Known rows, with every way that one mark hangs from another:
(sele (delopuv karurap)): [  1.7  13.1 -11.6  20.7  12.9   5.6  -3.0  -6.7  22.0 -28.9  -7.9  24.0
  -2.3   9.6   3.3   4.6  -4.0  -1.2   7.8 -13.4  51.4  -4.1 -12.5]
(nuket (belu mapok) (liki (karurap delopuv)) nomefig): [-14.5   1.5  -3.6  41.2   5.1  36.4   1.2 -52.8   4.9  40.8   7.7   5.2
  -5.3   6.9  -6.0 -24.0   5.2  13.9  -1.4 -52.2 -18.5  43.0 -19.2]
(gisa (belu mapok (nuket (liki karurap) (nomefig kone)))): [-17.1  12.2 -22.0  12.4 -23.3  35.3  15.8 -25.3  16.6  47.5 -36.5   6.4
  13.4   7.2 -31.4   8.4 -31.3  32.2   7.2 -58.9 -15.1  23.7 -28.1]
(nomefig kone): [ -6.4   7.8 -17.5 -10.7  -4.3  17.5   2.4  -4.4  -0.4  -5.6 -25.3 -28.2
   9.1  -7.0   2.7  -3.4   4.6   3.2  11.7   3.0   7.4  -3.2  -4.0]
(delopuv karurap): [  1.1   7.2   3.8  23.8   6.9  11.9   1.5  -1.7   2.5  -6.7 -17.4  20.9
  -0.2   3.5  -7.8  17.4  -7.1  10.5  10.5  -3.3  18.7  -1.0 -12.4]
(nuket liki): [ -8.0   4.4  -7.0  -6.6  -6.9  -4.8  -3.3 -17.2  -1.7  14.0   1.0 -23.7
   1.2  10.2  -3.9 -20.6  -6.0  -3.4  -5.1 -18.0  -6.5  -3.3  24.2]
(liki karurap (nuket (belu gisa) nomefig)): [ -5.1  37.5   1.5  49.8 -19.7  55.4  -0.2 -22.7  16.6  61.0 -19.3  48.3
  23.7  13.6   6.0  14.5  24.2  61.2   7.3 -11.5  17.9  20.7 -38.0]
(nuket (liki (karurap delopuv))): [ -4.1  22.0 -13.4  28.6   3.3 -14.3  -7.6 -26.8   0.1  32.9  17.2 -25.2
  -5.7  15.1  -8.2 -30.2 -14.0  -7.6   0.7 -23.2 -24.9  25.2   3.7]
(belu (nuket nomefig)): [  2.0 -10.7  13.2   4.8 -22.4  29.9   1.3   5.8  -9.3  39.1 -13.0  24.6
  -9.0  -1.1 -16.3  18.7  -3.4  28.7  -5.1   8.3  -5.5   3.6 -11.5]
(gisa (belu mapok nuket)): [ -6.5 -20.7   2.7   3.3  -3.1  10.3  16.5  -8.4  25.8   4.8 -11.2  25.2
   5.0  11.6 -27.9  23.8 -19.2   1.8  -5.6 -54.6 -25.3   6.9 -14.7]
(nomefig kone (nuket (belu gisa) (liki (karurap delopuv)))): [-15.6  35.4 -12.9  17.2 -11.1  35.1  -5.6 -54.3  19.6  57.9 -35.3 -66.1
  26.4  31.6   0.7 -11.5  17.9  -6.7  14.0 -16.1 -28.9   3.7 -11.8]
(liki nuket): [  2.2  11.5   1.9  19.9  -5.4  15.8   0.2   9.5   0.6  12.8  -7.5  16.9
   0.9   5.6   1.0   4.9   5.7  23.0  -0.1 -14.0   1.4   8.4  -3.5]
(belu gisa mapok (nuket liki)): [-31.0   0.3 -12.5 -10.8 -24.6  12.3  13.3  -5.1  28.6  29.7 -19.7  -7.2
   3.3  15.8 -25.1   2.5  -2.4  -2.8 -13.3 -50.2 -32.4 -17.7  32.6]
(liki (karurap delopuv) (nuket (belu gisa mapok) nomefig)): [-17.9  29.9  -3.9  65.7  -6.5  61.8   6.3 -28.1  33.2  52.3 -10.8  42.2
  12.0  10.6   2.8   4.2  28.3  36.9   5.0 -44.5 -17.3  42.1 -32.0]
(gisa (belu mapok)): [ -9.4  -4.4  -7.0   3.5   7.0   5.8  12.8 -12.7  30.9 -13.0  -4.0  15.9
  11.0   7.6  -6.6   7.5 -15.2  -6.6   1.0 -48.7 -12.1  13.2 -10.2]
(gisa (belu (nuket (liki karurap) nomefig))): [  2.1  15.7   1.8  21.9 -27.9  13.2   3.6 -27.3   4.7  68.1  -7.3  21.8
  10.8  22.2 -27.2   7.3 -36.3  38.2  -1.2 -31.5  -9.1  19.4 -22.0]
(belu mapok nuket): [-10.1 -23.6   4.2   1.3  -1.8  11.0  16.4  12.8   4.4   2.3 -10.2  22.2
 -12.3  -3.4 -27.6  22.3  -5.0   2.7  -6.9 -36.4 -25.4  -1.2  -3.7]
(nuket (belu gisa mapok) (liki karurap) (nomefig kone)): [-34.0  29.5 -31.4  13.1 -18.8  56.0  10.5 -46.7  28.9  37.9 -39.6 -10.0
  23.9   2.2  -2.1 -10.6  14.6  29.3  12.4 -42.3   7.7  11.7 -14.9]
(liki (karurap delopuv) (nuket belu nomefig)): [  7.1  18.2  11.8  69.6   0.4  49.4  -5.0 -33.4  -3.0  54.8   1.6  35.2
   3.3   9.0   2.7  -1.7  19.0  47.5   6.8 -18.5  -2.3  50.2 -47.0]
(karurap delopuv): [ -1.1  -1.4  -1.8  13.7   6.2   0.6  -8.0 -13.1   5.0   7.6  12.6 -19.0
  -4.6   5.5   2.2 -14.9   0.6 -16.7  -0.5  -0.9 -23.2  16.4   4.7]

Rows:
[ -4.9  21.6 -15.2   9.8 -30.8  29.8   4.7 -34.2   5.8  62.7 -34.3  -6.7
  19.2  17.1 -24.2   4.2 -32.0  40.7  10.3 -28.7  -2.2  18.3 -26.3]	(gisa (belu (nuket (liki karurap) (nomefig kone))))
[ -2.2  40.5 -16.5  52.5  -9.4  45.9  -1.3  -5.6  -0.5  49.7 -18.0   4.4
   2.6  -5.2   2.4  -4.0   1.9  40.9  17.9  -4.6  -8.1  44.4 -36.1]	(liki (karurap delopuv) (nuket (nomefig kone)))
[-20.6  27.5  -3.1  52.4 -12.9  60.2  13.0 -16.6  30.1  47.3 -22.6  62.7
  16.1   4.2  -1.8  17.9  24.9  53.7   5.6 -42.9   4.8  25.6 -37.0]	(liki karurap (nuket (belu gisa mapok) nomefig))
[-34.6   8.7 -15.0 -17.9 -15.0  48.9  10.0 -38.3  30.8  23.9 -54.1 -53.3
  24.6  17.5  -0.1  -1.0  26.1 -10.2   4.8 -42.1 -20.5 -22.2  10.1]	(nomefig kone (nuket (belu gisa mapok) liki))
[-15.9  16.0 -12.9  -3.4 -21.5  64.5  -2.4 -39.0  21.5  28.6 -44.0 -18.5
  33.0  -1.2  15.9   0.7  32.4  27.9  12.0  11.0  19.7  -3.6 -16.5]	(nuket (belu gisa) (nomefig kone))
[-23.0  -2.2  -1.0  10.0 -13.2  55.4   8.1 -27.0  33.9  20.9 -21.0  24.4
  16.2  -0.8   8.0   7.4  28.5  17.8  -1.5 -25.0   3.5   4.3  -9.8]	(nuket (belu gisa mapok) nomefig)
[-12.6  18.1  -9.7  46.0  -0.8  71.3  16.6 -18.5   2.9  26.6 -40.8  37.3
   9.6 -10.7  -2.2  13.2  21.6  59.9  17.2 -44.4  16.6  36.1 -55.1]	(liki karurap (nuket (belu mapok) (nomefig kone)))
[-25.0  17.8  -1.6  29.1  -1.6  26.3   3.9 -45.0  30.0  46.7 -11.0 -23.0
   9.6  31.4  -9.0  -6.5  15.0 -15.9  -0.8 -51.8 -47.5  12.1  -3.9]	(nomefig (nuket (belu gisa mapok) (liki (karurap delopuv))))
[ -3.6  15.8  -4.0  21.0   3.8  28.5  -6.2 -53.9  -7.7  45.1 -24.7 -60.6
  10.3  23.3  -4.0 -14.0   8.5  -3.1  12.7 -19.7 -27.2  16.4 -23.7]	(nomefig kone (nuket belu (liki (karurap delopuv))))
[-27.8  20.7 -12.2  23.9 -14.4  39.4   9.6 -41.0  25.0  45.6 -14.3  19.5
  15.3  11.3  -3.6  -8.4  13.2  25.8   0.7 -45.7   2.7  13.1  -8.6]	(nuket (belu gisa mapok) (liki karurap) nomefig)
[-21.3  -2.9  11.4  -1.0  -4.7  39.5  11.5 -17.7  31.6  14.4 -29.2  -0.3
  15.6  15.0   0.7  23.8  28.4  -9.2  -1.2 -27.0 -20.1 -16.9  -7.9]	(nomefig (nuket (belu gisa mapok)))
[-32.0   5.6  -9.7  -6.0 -37.8  37.1  12.2  -5.8  23.6  51.3 -22.9   8.8
   2.2   6.2 -21.1   3.3  -2.4  14.7 -12.3 -36.5 -26.9  -8.2  25.7]	(belu gisa mapok (nuket liki nomefig))
[-16.2   2.1  -3.5  36.7 -12.4  20.5   8.3 -13.3   1.5  57.1   4.0  13.6
 -19.8   6.6 -32.2  -7.4 -17.2  13.4  -7.5 -47.8 -44.3  35.5  -6.9]	(belu mapok (nuket (liki (karurap delopuv)) nomefig))
[-31.1  26.4 -18.6   3.3 -10.1  37.7  13.5 -35.9  25.9  34.6 -50.4 -31.4
  25.5  17.5  -8.5   4.8  15.9   3.9  12.1 -44.8 -16.6  -7.8 -15.0]	(nomefig kone (nuket (belu gisa mapok) (liki karurap)))
[ -6.2   8.8   7.4  56.1   3.9  55.1  14.3 -13.4   4.3  33.0 -12.8  67.8
   0.5  -3.9  -5.6  16.6  17.2  56.8   4.9 -46.8   9.4  37.9 -49.2]	(liki karurap (nuket (belu mapok) nomefig))
[-24.0   9.5 -21.4  26.1 -16.8  36.8   9.4 -17.8   0.1  49.7 -22.7 -14.5
  -9.9  -0.3 -28.1  -9.3 -14.7  17.1   5.4 -45.2 -38.2  30.6 -11.1]	(belu mapok (nuket (liki (karurap delopuv)) (nomefig kone)))
[  3.0  30.6   1.9  62.9  -7.0  33.0  -3.6  -1.5  -2.1  55.5   7.7  32.4
  -6.3   1.6   0.1  -2.1  -0.2  37.3   5.9  -7.9 -13.7  47.9 -27.5]	(liki (karurap delopuv) (nuket nomefig))
[ -7.4   5.5  15.4  -2.0 -12.9  34.3  -2.9 -23.5  20.6  30.5 -24.5 -12.4
  22.1  22.8   5.8  19.7  27.0  -0.5   0.4   3.6  -9.3 -19.9  -9.4]	(nomefig (nuket (belu gisa)))
[-11.1  -1.2  10.3  18.9   7.5  17.7   9.9 -29.8   1.7  26.3 -13.6   1.8
  -2.1  18.7 -17.4   5.4   3.7   3.5   0.1 -53.0 -19.0   9.3 -20.5]	(nomefig (nuket (belu mapok) (liki karurap)))
[ -1.1   6.6  -2.6  29.2  -5.5  -9.4  -2.4 -20.9  -6.6  50.3   9.6 -13.7
 -12.1  19.8 -28.0 -13.0 -19.4   1.5  -4.4 -28.8 -37.9  20.6  -0.1]	(belu (nuket (liki (karurap delopuv))))
[-29.6  22.1 -13.3  16.1 -33.3  25.9  15.3  -1.2  21.1  60.7 -18.1  28.1
  -0.7   9.6 -27.6  10.7 -11.0  27.9  -7.8 -40.2 -25.0   5.4   2.6]	(belu gisa mapok (nuket (liki karurap) nomefig))
[-21.9  10.0   1.6  30.0 -17.3  72.6   9.8 -19.3  32.1  35.3 -27.1  41.6
  16.9   2.4   6.9  12.6  35.1  41.0  -2.3 -39.4   2.4  12.7 -13.6]	(liki (nuket (belu gisa mapok) nomefig))
[ -7.0  19.1 -13.7  23.0 -24.4  33.1  -1.5 -26.0  -9.6  64.6 -19.0 -29.1
  -3.5   6.2 -21.5 -13.9 -15.4  24.7   7.7 -13.5 -25.3  27.4 -12.7]	(belu (nuket (liki (karurap delopuv)) (nomefig kone)))
